Each row was made from one walk, in order. Every step used is in the known rows, and no mark comes twice. Write each row's walk.
(in the rows, 128 means zero)
Known rows
nuzeko seres seka: [100 168 102 134 129 150 108 162 139 147 126 114 136  85  90 117 185 141
 113]
gosa seka: [148 158 126 136 130 137 165 148 102 150  99 122 155  72  92  80 113 152
 106]
zakon nuzeko seres seka: [ 52 161  92 137 142 129 117 159 156 139 135 107 159  76 100 122 131 123
 131]
seka zakon seres nuzeko: [137 191 125 170 132 153 116 161 163 134 116 107 165 118  99 110  91 172
 129]
garo seka zakon nuzeko seres: [135 157  94 146 154 159 118 170 114 129 155 131 162  84 101  82 181 134
  76]
seka zakon seres: [152 187 146 169 131 184 105 172 129 141 120 114 157 103  91  98 123 137
  97]
zakon nuzeko: [ 58 160 134 171 141 123 165 155 151 140 106 117 151  77 103  87  89 112
 101]
seres nuzeko zakon: [112 159 103 168 135 102 147 166 175 162 108 117 118  99 110  85 130 179
 126]
zakon seres gosa seka: [161 141 134 123 123 136 137 151 110 157  97 114 168  88  68 139  64 160
 117]
zakon nuzeko seres garo seka gosa: [140 142  84 143 132 107 147 173 111 106 118 155 143  89  72  98  56 126
  51]
nuzeko zakon seres: [113 162 140 170 139 159 109 188 144 165 119 114 123  99  88 105 151 145
  95]
zakon nuzeko seres seka gosa: [ 88 173  92 127 136 114 119 157 124 114 134 139 172  80  85 127 107 100
  95]
nuzeko zakon: [125 154 124 169 136 134 135 176 136 167 114 123 113  85 102  71 167 145
  97]
seres seka gosa: [148 176 122 126 109 115 150 138 105 138 105 137 139  77  74  97 106 105
  82]
seres seka: [113 165 122 137 115 130 147 142 137 163 103 106 126  74  90  93 136 132
 118]
gosa seka zakon: [200 167 115 135 133 154 138 151  86 145 118 122 171  76 105  63 126 157
 116]
seka zakon nuzeko seres gosa: [127 147  94 153 146 138  97 172 134 127 137 124 184  92 105 123 116 136
 125]
gosa seka zakon nuzeko: [150 163 106 138 145 137 146 150 104 135 127 117 194  67 115  69  81 142
 129]

Write each row's walk
[174 160 138 155 121 162 103 162 127 148 115 113 160 104  79 125  90 144
 114]
seka zakon seres gosa
[155 177  89 134 130 168  84 165 121 144 141 114 153  87 103 100 195 149
 127]
nuzeko seres seka zakon
[171 129 118 121 120 115 161 139 101 159  92 122 159  73  81 108  82 158
 118]
seres gosa seka
[159 133  85 132 142 136 116 161 113 139 147 132 164  84  91 108 150 142
  87]
garo seka zakon nuzeko seres gosa
[175 136  98 123 133 111 143 142 104 144 119 116 193  69 105  95  49 147
 143]
seres gosa seka zakon nuzeko
[158 146  65 141 144 134 111 180 117 119 127 116 189  83 115  89  53 172
 148]
gosa seka zakon nuzeko seres garo
[175 184 109 136 137 146 123 152 133 139 119 107 187 105  99 107  69 192
 146]
gosa seka zakon seres nuzeko
[144 156 114 150 138 142 161 150 113 147 132 124 148  73 101  55 130 128
  79]
garo seka zakon nuzeko
[188 155 129 144 107 131 152 166 101 130  92 144 120 101  47  98  35 134
  38]
zakon seres garo seka gosa
[160 135  96 118 136 136 122 160 101 142 112 130 171  84  82 134 131 167
 115]
nuzeko seres gosa seka
[113 162 123 137 125 146 101 174 149 181 125  98 117  89  86 113 146 148
 123]
nuzeko zakon seres seka
[118 151 100 171 127 141 119 186 141 129  97 124 129 101  92 101 101 164
 108]
nuzeko seres garo
[102 173 138 137 117 154 123 153 146 162 110  99 133  89  74 124 117 134
 115]
zakon seres seka
[214 145  87 119 136 150  97 163  85 138 130 129 189  88  95 116 143 173
 132]
nuzeko seres gosa seka zakon
[139 181 101 126 126 134 110 159 107 121 125 146 152  88  75 123 152 114
  83]
nuzeko seres seka gosa
[169 178 117 148 129 152 135 152 146 145 124 113 145 110  83  95 121 178
  91]
garo seka zakon seres nuzeko
[184 173 139 148 129 183 124 164 105 152 130 121 139  95  76  83 154 142
  63]
garo seka zakon seres
[161 133 115 153 109 124 180 157 120 156  86 122  93  83  78  63  81 160
  71]
seres garo seka
